Every row comes from one small tree of marks. The marks that hang from a mark follow it in brackets, in alphabetical order. Every link used is in the known rows. Which tree was each row made from?
Known rows:
S{T U}: [ 24.2   6.7 -16.8  20.7 -43.7  28.2 -38.4 -13.7 -46.6  32.1  28.2 -33.9
   5.6  51.1  12.0  15.3  28.8  56.5  -7.0 -18.3  40.6 -76.8  17.9  10.9]
J{A{E} U{S{T}} Z}: [ 21.5   7.8  22.7   4.0 -18.9  27.9 -40.2  33.2 -40.0  18.8  -2.2 -25.8
 -19.9 -17.9   2.5  35.8   9.0  -6.5 -17.6  27.3  55.3  -6.6   3.6  34.1]
A{J{Z}}: [ 35.5  30.4   2.2  11.1 -40.6 -25.8  29.2   4.0  20.9   9.3  34.4  20.0
  12.2  30.4  -8.8  31.9  37.9  -9.4 -43.7  -6.2  -3.3  -1.9  11.7  12.5]
U{J{Z} S{T}}: [ 20.8  25.2  26.4 -39.7 -33.1 -26.0  26.7  39.7   6.6  31.4  -7.1  31.4
 -10.3   9.5 -18.5  12.0  70.0 -10.4 -78.1 -24.4  33.4  16.2  42.7  27.0]
A{E{C} J{U Z}}: [ 38.7 -11.8  -7.9   9.9 -51.8  -6.4  35.0 -11.6   7.9  18.7   4.9  68.4
  -5.5   3.7   9.0  71.2   8.6  21.9 -11.8  15.4  -6.4   1.4  -7.9  26.7]
N{J}: [ 30.4  25.9 -20.7  25.8 -49.1 -55.1  -2.2   7.2  13.7 -38.8  48.9  29.7
  10.7  51.9  -4.0  14.9  20.1  21.0 -26.0   5.6  -1.0   2.2  37.6  11.8]
V{P}: [ 22.6 -18.8   9.0  -9.7 -42.6 -15.0   2.9  -8.8   7.0 -20.3  37.3  -0.1
  14.4  56.2 -10.0 -24.2  -8.3   9.5 -26.1 -12.7  13.4  -2.8   7.4   1.3]
M{P{Z}}: [ 30.0  25.3 -10.6  -5.2 -46.6 -23.2  30.3  13.1  15.4  10.4  51.9 -18.7
  -5.9  32.4 -40.8  -6.3  27.5 -19.6 -27.9 -41.2  -8.0  -2.5 -13.9  44.6]
C{E{A}}: [ 66.9 -17.5  -6.4  24.9 -40.5  -8.8  14.4   8.5 -18.3 -24.3  37.1 -20.1
   7.0  47.8 -23.9 -14.2  26.6  31.4 -17.4  62.6  51.9 -55.5  -8.4 -25.7]
P{M V Z}: [ 17.2  50.5  -9.0  32.8 -64.3  46.1  -9.3 -14.2  17.4 -51.0 -17.3 -31.3
  -6.3  61.9 -49.4  -1.4  49.1 -25.6 -22.3 -32.8 -60.6  21.6 -12.5  80.7]
N{J{A{E{C}} U Z}}: [ 17.3 -18.9 -23.7  41.2 -46.0 -17.9   8.5   8.7  -3.1 -21.9  26.0  44.0
 -29.4   0.0  18.4  49.5 -13.3  14.5   8.9  50.5  19.0  24.2  14.9  42.9]
C{E{A{J{U{S} Z}}}}: [ 32.4   2.5  -3.5  -4.5 -39.1 -20.1  31.6  16.9 -31.6   0.0  18.9   7.6
   8.6   3.8  -5.2  21.0  52.9 -23.1 -35.3  78.2  42.7  12.4   1.1  -7.0]
S{T U{J}}: [  7.7  31.0 -23.4 -15.0 -44.4   0.0 -10.3 -11.8 -48.6  32.5  31.8   2.0
  -2.2  36.3  22.5  27.3  29.8  51.7 -26.0 -19.1  23.6 -37.8  48.1   9.6]
C{E{A{J{U Z}}}}: [ 31.8  15.9 -20.1  19.4 -41.6   2.2  34.9  -0.6 -46.4   5.8  60.1  -2.7
  -3.5  11.9   4.5  21.4  43.8  -7.7  -4.8  76.3  37.8 -24.6  -0.2  -5.8]
E{A{J{U{S} Z}} C}: [ 18.8 -56.6   2.8   4.1 -40.6 -37.1  44.6   7.1  27.3  21.6 -52.5  41.6
   1.2  14.0   1.5  38.7  36.4   2.7 -46.2  34.3  50.1  25.5 -10.8  20.2]
A{E{C} J{Z}}: [ 61.5 -24.6  -5.6   2.5 -56.9 -13.2  50.4 -10.9  37.4  13.4 -21.5  70.6
  -4.2  15.5 -19.7  62.6  26.4  24.1 -49.5   9.5  -9.7   3.9  -5.5  18.0]
U{J{A{E} Z}}: [ 31.0  31.7   2.4  -7.8 -23.9 -29.0  25.9  13.3  11.8 -13.7  36.6  11.9
 -20.4 -10.1   4.5  37.1  -6.6  -2.3 -38.5  37.1   6.2  23.8  28.7  12.1]
S{T U{J{A Z}}}: [ -8.6  28.0 -15.9   2.1 -30.6  15.2  -6.6   5.0 -51.2  40.8  38.8 -29.4
 -22.4   5.6  27.5  25.4  27.3  11.6 -23.7   3.9  48.1 -19.9  45.5  24.1]
A{E J{U{S} Z}}: [ 30.6  29.7   5.2 -18.0 -37.0 -26.5  11.8   3.0   0.5   3.3   8.9  38.7
   9.8  -9.8   6.2  64.7  22.5 -11.5 -41.4  29.7 -10.2  35.3   9.1  16.2]
E{A{J{U Z}} C}: [ 16.9 -44.1 -11.8  26.9 -44.1 -15.6  48.4 -10.6  13.9  28.8 -11.3  31.1
 -11.6  19.6  10.7  38.0  28.0  16.5 -14.7  32.1  44.5 -12.3 -12.2  23.5]
A{E}: [ 64.3  10.8   2.1  11.5 -38.4 -16.4  -2.7  -3.1  16.7 -21.0  26.0   8.5
   9.3  33.1 -11.8  28.8  -4.1  42.4 -21.4  15.3  -1.0 -32.6  -0.4  -2.2]
U{J{A{E} Z} S{T}}: [ 26.1  19.3  19.7 -38.4 -24.6  -8.6   3.5  37.3 -11.5  12.3 -25.2  17.0
 -23.9 -23.7 -14.2  38.1  26.5  -9.2 -73.9  20.6  31.9  35.1  37.8  23.4]
E{A{J{U{S{T}}}} C}: [ 20.9 -61.5   1.5  -8.8 -48.0  -8.8  -3.5   7.2 -18.6  31.7 -87.0  43.0
   2.1  28.6  -2.3  47.1  28.4  34.3 -47.3   6.9  62.1  -3.8  -6.3  17.8]
P{M}: [ 38.0  28.3  19.3  25.8 -49.2  -3.3 -16.9  13.8  30.4 -42.0   1.0 -30.7
  16.0  89.3 -25.5  -9.2  25.5  28.0  -4.0 -12.6 -23.9 -18.7   8.7  23.5]
M{P}: [ 42.6  12.1   6.4  -0.8 -48.7 -41.5  20.3  33.4   5.8  14.8  50.5 -21.4
  -1.8  38.8 -18.8 -10.4  19.8  21.0  -2.5 -38.6   4.9 -24.7 -19.8  18.6]

Write each row's tree:
[ 43.7 -41.0   5.7  34.1 -32.4  -7.6 -23.5   8.9  -5.6 -19.4   4.3  18.9
  -2.2  25.8  19.4  49.3 -60.0  46.6  22.1  20.4  24.3 -17.9 -20.7  14.4]
J{A{E{C}} U}
[ 53.7   2.3 -17.5  12.7 -45.4  -5.3  49.9   0.3 -16.6   1.6  32.3   3.0
  -0.1  21.7 -24.1  10.9  61.3  -5.7 -43.0  72.0  34.0 -21.6   1.5 -13.6]
C{E{A{J{Z}}}}
[ 14.9  22.6 -13.4  42.9 -34.0 -39.5   3.5  26.8  11.8 -30.2  55.2  -4.0
 -11.2  24.2   1.4  11.2  17.2 -18.6 -21.4  30.3  23.6  21.1  34.1  26.9]
N{J{A Z}}
[ 26.6  26.2  23.5 -32.7 -26.6 -65.7  47.3  35.8  41.9   0.5  13.9  37.7
   5.4  13.7 -10.4  12.0  46.9 -17.3 -74.8  -5.1  10.9  41.8  34.0  10.2]
U{J{Z} S}
[ 49.4 -28.2   2.0 -10.0 -37.7 -44.1  19.9  10.9  23.3 -24.1 -20.4  61.1
  -7.9  20.0   2.3  52.6 -42.5  42.9 -35.5  14.9   2.6  24.5  10.8   3.9]
U{J{A{E{C}}}}
[ 35.9 -34.7   8.3  36.6 -30.1   5.3   4.5  14.7   4.5   2.1  17.3  11.6
 -21.2   4.9  13.0  41.1 -29.5  20.3  16.7  28.7  35.1 -13.6 -19.8  30.4]
J{A{E{C}} U Z}
[ 11.4  19.4  14.6  46.6 -15.3  -7.3 -15.6  29.5 -11.4  -1.6  74.7 -41.8
  -5.0  18.4  24.7  11.7 -16.4 -13.9  24.3  12.6  41.9 -21.6  -1.7  23.6]
J{A U Z}
[ 63.3  -3.6 -19.5   9.0 -49.4 -18.8  21.7  -3.4 -26.2 -19.2  20.6  10.0
  17.7  41.4 -19.8  18.4  30.0  19.2 -37.0  62.4  23.6 -24.9  -0.2 -28.7]
C{E{A{J}}}
[ 21.5  32.8 -22.6   5.8 -64.9   7.4  26.9   5.1  -8.8   7.3  32.7 -22.7
 -23.7   8.0 -43.4  -2.1  43.5 -32.6 -21.4 -58.7 -32.1  16.2 -39.8  75.8]
M{P{V Z}}
[  2.9  -2.1   1.0  -6.1 -33.5   7.5   3.1   7.7 -30.1  44.1 -31.7  -6.1
 -10.6  -2.7  -0.6  31.7  65.3  -9.9 -48.8  30.7  64.5  -4.3  12.4  27.8]
E{A{J{U{S{T}} Z}}}
[ 40.6 -52.8  23.1   2.7 -33.2  12.0 -47.5  30.9 -29.1   6.1 -57.9  22.7
  -6.1  13.1   1.2  50.1 -27.7  38.6 -13.0   2.1  52.7  -6.2 -14.4  26.8]
J{A{E{C}} U{S{T}}}
[ -5.6  21.6  -1.6  25.4 -25.2 -52.1 -15.3  41.9  -4.4 -32.1  42.0   1.9
  -1.7   7.1  18.5  21.2   8.4 -34.6 -15.1  35.9  31.2  55.3  33.9  33.1]
N{J{A U{S} Z}}
[ 24.7  30.7   6.8 -23.4 -42.0  16.6  -8.1   6.8 -37.4  35.7 -13.4  31.0
  -5.6 -15.4  -2.7  63.2  46.4  -4.9 -46.5  13.0  13.8  10.4  17.1  30.8]
A{E J{U{S{T}} Z}}
[ 23.4  10.2  27.2  -1.2 -30.3  -5.0 -43.5  34.0 -32.8  15.3   2.8  -4.0
  10.7  35.1   3.2  16.3  18.5  18.7 -15.8 -26.4  45.6 -28.8   7.7  20.8]
J{U{S{T}}}
[ 37.4 -47.3  24.3  13.6 -26.6 -15.9   1.6  31.5  17.4  -4.0 -23.0  22.3
  -9.3  -4.0   4.4  42.9 -18.7   5.1 -12.1  28.8  38.6  23.2 -19.8  28.1]
J{A{E{C}} U{S} Z}
[ 40.2  10.9 -21.9  14.6 -45.2 -10.9   8.3  -4.8 -57.2 -15.2  47.4   4.4
  14.9  33.0   9.7  28.3  12.1  17.2  -0.7  68.3  27.0 -27.1  -3.4 -20.9]
C{E{A{J{U}}}}
[ 26.5 -61.9  -0.6  -1.6 -41.9 -50.4  17.4   4.4  17.8   0.0 -64.2  50.3
  17.8  34.1   5.6  47.0   5.7  26.8 -40.2  25.7  40.2  22.5 -13.0   5.5]
E{A{J{U{S}}} C}
[ -1.9  27.7 -18.8   9.2 -25.2 -26.0  13.8   0.4 -15.2   6.7  60.1 -23.9
  -6.8  12.5  35.6  24.5   4.4   5.1 -18.2  22.4  25.7   5.9  39.3   8.8]
S{U{J{A Z}}}
[ -1.7  12.0   0.0 -10.3 -53.4  33.3   3.0 -24.7  27.3 -53.8   2.1 -25.6
   6.1  83.2 -48.8 -35.1  20.2 -31.1 -37.6 -14.2 -36.0  38.6  17.6  51.7]
V{P{M Z}}
[  7.5  36.6 -27.3  39.2 -33.3 -15.9 -11.3   4.9 -22.3 -31.1  71.6   2.4
 -23.2  -7.8  23.3  42.2  -8.7  -6.3  12.4  63.7  12.2  20.8  30.8  33.9]
N{J{A{E} U Z}}
[ 11.2  29.6  16.8 -12.5 -37.7   0.6  -7.9  24.6 -32.7  40.9  -1.0  19.1
   4.1   7.3   2.0  42.0  54.4 -18.6 -41.9 -17.5  28.3   5.9  19.0  32.6]
A{J{U{S{T}} Z}}
[ 15.2  15.9  29.2   3.5 -28.0   9.6 -16.3  37.7 -22.2  35.9  16.9 -11.9
  -6.5  14.0  -2.1   8.5  51.3  -7.3 -21.1 -18.3  56.4 -25.3   9.0  36.6]
J{U{S{T}} Z}
[ 29.8  21.8  22.2 -44.4 -35.4 -39.6  -0.5  35.8  -3.6  10.8 -20.4  38.2
   6.7  28.1 -13.2  20.3  39.0  15.3 -75.2 -33.1  23.1  12.7  41.6  10.1]
U{J S{T}}
[ 16.0  30.3   9.9   5.9 -18.9 -43.1  27.0  31.1  17.4  -7.1  49.2   0.8
  -9.3  12.3   7.2  14.8   3.1 -16.6 -34.2   7.8  20.7  20.2  31.6  13.9]
U{J{A Z}}
[ 69.6 -29.3  -7.9  -1.1 -60.4 -26.5  21.2 -14.4  28.3  -9.1 -35.5  80.1
  15.9  35.7 -14.3  70.0  -5.8  49.5 -44.5  -1.1 -21.1   0.9  -5.9   1.7]
A{E{C} J}
[ 57.1 -47.9  12.5  31.3 -34.6  -1.3  18.6  15.6  34.4  -4.0 -10.5  15.7
 -17.8  14.3 -15.7  31.8 -11.2  22.4 -18.9  25.1  30.3 -11.6 -18.1  22.0]
J{A{E{C}} Z}
[ 25.7  20.1   5.4  34.9 -18.1   8.1 -14.9  11.1 -17.2  -8.1  60.6 -30.3
 -16.1  -5.2  19.5  33.8 -23.8   1.9  21.0  44.4  27.5 -18.5  -4.8  22.0]
J{A{E} U Z}
[ 44.9 -52.4  21.2  10.0 -28.9 -30.5 -26.6  27.8   8.4 -25.9 -36.9  28.7
  10.4  18.7   7.7  50.7 -52.4  30.2  -8.4  21.2  29.3  20.3 -20.1  13.2]
J{A{E{C}} U{S}}
[ 20.6  15.0  28.2  10.7 -23.1 -30.4   5.6  33.2  13.4   5.2  38.3  -5.4
   9.5  20.4   4.7   8.4  27.0 -14.9 -15.7  -0.4  33.3  -0.5   0.6  21.1]
J{U{S} Z}
